What can hang from each mark:
q803: q553 q941
q777: q232 q394 q517 q941
q553: q47 q777 q803
q28: q777
q517: q47 q803

Every row comes from one small tree of marks. The marks that hang from a mark follow it in brackets, in the order of their numbers. Every link used is in the known rows. Which tree was each row made from?
Known rows:
q803(q553(q777(q232 q394)) q941): [-0.16 -0.02 -0.25  0.07 -0.01  0.64 -0.18 -0.09  0.17 -0.10  0.09 -0.01
  0.52 -0.21 -0.27  0.35 -0.04  0.52]
q517(q47 q803(q553(q777) q941)): [-0.30 -0.13 -0.11  0.09  0.18  0.20 -0.31 -0.10  0.12 -0.08 -0.04  0.07
  0.42 -0.47 -0.17  0.36 -0.19  0.01]
q777(q232 q394 q517(q803) q941): [ 0.02  0.31 -0.29  0.03  0.22  0.36 -0.26  0.34  0.19 -0.11  0.05  0.23
  0.30  0.40 -0.35  0.76  0.32  0.23]
q803(q553): [-0.29  0.27 -0.02  0.12 -0.10  0.33 -0.05  0.12  0.20  0.01 -0.23  0.02
  0.24 -0.25 -0.34  0.34 -0.03  0.18]
q517(q803(q553(q777))): [-0.40  0.18 -0.06  0.10 -0.10  0.14 -0.14 -0.01  0.21  0.01 -0.19  0.22
  0.27 -0.35 -0.19  0.40 -0.09  0.12]
q517(q803(q553(q47) q941)): [-0.22 -0.10 -0.07  0.04  0.01  0.39 -0.20 -0.17  0.16 -0.18 -0.14  0.14
  0.37 -0.45 -0.20  0.31 -0.11 -0.06]
q803(q553(q47 q777) q941): [-0.22 -0.18 -0.09  0.11 -0.06  0.44 -0.12 -0.17  0.14 -0.19  0.07 -0.03
  0.37 -0.59 -0.20  0.18 -0.03  0.26]
q517(q47 q803(q553)): [-0.33  0.11 -0.05  0.11  0.09  0.11 -0.24  0.05  0.13  0.01 -0.15  0.12
  0.33 -0.20 -0.24  0.49 -0.16  0.04]
q517(q803): [-0.20  0.28  0.00  0.05 -0.14  0.14 -0.09  0.15  0.25 -0.03 -0.20  0.30
  0.08 -0.08 -0.32  0.54  0.10 -0.19]
q803(q553(q47 q777(q394)) q941): [-0.12 -0.16 -0.16  0.05 -0.03  0.53 -0.15 -0.14  0.14 -0.17  0.11 -0.07
  0.50 -0.38 -0.17  0.26 -0.04  0.41]
q777(q232 q394): [-0.05  0.23 -0.15  0.06 -0.18  0.47 -0.07  0.15  0.22 -0.09  0.08  0.16
  0.24  0.24 -0.39  0.59  0.18  0.39]
q803(q553 q941): [-0.21  0.12 -0.06  0.10  0.03  0.51 -0.11  0.03  0.19 -0.06 -0.26 -0.07
  0.33 -0.40 -0.33  0.26 -0.06  0.02]
q553(q47 q777(q232 q517) q803): [-0.06 -0.25 -0.14  0.06 -0.17  0.26  0.02  0.01  0.07 -0.36  0.41  0.12
  0.20 -0.02 -0.40  0.37  0.42  0.65]
q28(q777): [-0.28  0.32 -0.04  0.09 -0.17  0.15 -0.04  0.23  0.19 -0.17 -0.20  0.04
  0.14  0.31 -0.34  0.49  0.22 -0.12]
q553(q803): [-0.13  0.17  0.01  0.05 -0.17  0.30  0.14  0.20  0.17 -0.13 -0.06  0.09
  0.02  0.00 -0.44  0.33  0.26  0.00]
q803(q941): [-0.07  0.13 -0.04  0.08 -0.06  0.44 -0.06  0.11  0.23 -0.13 -0.14  0.02
  0.16 -0.24 -0.38  0.37  0.13 -0.16]
q28(q777(q517(q803) q941)): [-0.21  0.40 -0.17  0.08  0.23  0.05 -0.23  0.42  0.16 -0.18 -0.24  0.11
  0.19  0.47 -0.28  0.67  0.35 -0.28]
q553(q47 q803): [-0.10 -0.04  0.02  0.04 -0.22  0.30  0.13  0.06  0.12 -0.23  0.13  0.11
  0.04 -0.05 -0.38  0.29  0.28  0.13]
q517(q47 q803(q553 q941)): [-0.25 -0.04 -0.09  0.07  0.21  0.28 -0.30 -0.03  0.12 -0.06 -0.16  0.05
  0.41 -0.36 -0.24  0.40 -0.19 -0.11]

Which tree is each row?
[-0.21  0.28 -0.27  0.11  0.13  0.55 -0.16  0.12  0.16  0.01  0.16  0.06
  0.39  0.05 -0.25  0.45  0.09  0.56]
q803(q553(q777(q232 q394 q941)))
[-0.15  0.12 -0.19  0.01  0.16 -0.04 -0.35  0.32  0.11 -0.21 -0.09  0.02
  0.43  0.61 -0.26  0.79  0.17  0.08]
q28(q777(q394 q517(q47 q803)))
[-0.01 -0.13 -0.23  0.06 -0.15  0.33 -0.16  0.05  0.14 -0.28  0.39  0.11
  0.37  0.09 -0.31  0.57  0.32  0.83]
q553(q47 q777(q232 q394 q517))
[ 0.00 -0.19 -0.02  0.01 -0.10  0.49  0.07 -0.02  0.11 -0.31  0.12  0.02
  0.13 -0.21 -0.37  0.20  0.25 -0.07]
q553(q47 q803(q941))
[-0.32  0.11 -0.12  0.11  0.11  0.23 -0.18 -0.01  0.15 -0.05  0.07  0.23
  0.25 -0.33 -0.10  0.37  0.04  0.08]
q517(q803(q553(q47 q777(q941))))
[-0.30  0.05 -0.03  0.07 -0.11  0.21 -0.14 -0.07  0.16 -0.08 -0.12  0.21
  0.28 -0.30 -0.21  0.41 -0.07  0.09]
q517(q803(q553(q47)))
[-0.17  0.07 -0.26  0.10 -0.02  0.39 -0.20  0.10  0.15 -0.11  0.08 -0.01
  0.52 -0.01 -0.32  0.50  0.09  0.90]
q803(q553(q777(q232 q394 q517)))
[ 0.06  0.16 -0.28  0.10  0.35  0.39 -0.29  0.38  0.09 -0.11  0.30 -0.02
  0.35  0.43 -0.40  0.72  0.33  0.48]
q777(q232 q394 q517(q47) q941)
[-0.16 -0.12 -0.01  0.05 -0.26  0.23  0.13  0.00  0.12 -0.25  0.26  0.13
  0.06 -0.18 -0.30  0.24  0.29  0.22]
q553(q47 q777 q803)
[-0.08  0.18 -0.13  0.09  0.17  0.26  0.03  0.37  0.12 -0.16  0.10  0.01
  0.08  0.04 -0.39  0.37  0.46  0.16]
q553(q777(q517 q941) q803)
[-0.18  0.14 -0.18  0.10  0.10  0.46 -0.13  0.07  0.13 -0.04  0.19  0.00
  0.36 -0.14 -0.15  0.35  0.10  0.47]
q803(q553(q47 q777(q394 q941)))
[ 0.00  0.31 -0.22  0.08  0.18  0.33 -0.16  0.41  0.19 -0.06  0.08 -0.01
  0.24  0.15 -0.30  0.57  0.36  0.34]
q553(q777(q394 q517 q941))
[-0.36  0.16 -0.14  0.14  0.32  0.13 -0.29  0.12  0.11  0.06  0.04  0.14
  0.29 -0.23 -0.15  0.46 -0.05  0.04]
q517(q47 q803(q553(q777(q941))))
[-0.10  0.30 -0.21  0.09  0.19  0.26 -0.22  0.30  0.18 -0.12  0.00  0.27
  0.18  0.18 -0.38  0.69  0.33  0.08]
q777(q232 q517(q803) q941)
[-0.16 -0.08 -0.10  0.12 -0.29  0.29 -0.05 -0.10  0.16 -0.23  0.37  0.23
  0.16 -0.15 -0.29  0.42  0.23  0.48]
q553(q47 q777(q232))
[-0.23  0.20 -0.16  0.13  0.48  0.14 -0.35  0.30  0.08 -0.01 -0.12  0.02
  0.36 -0.05 -0.26  0.57  0.04  0.10]
q777(q517(q47 q803(q553)) q941)
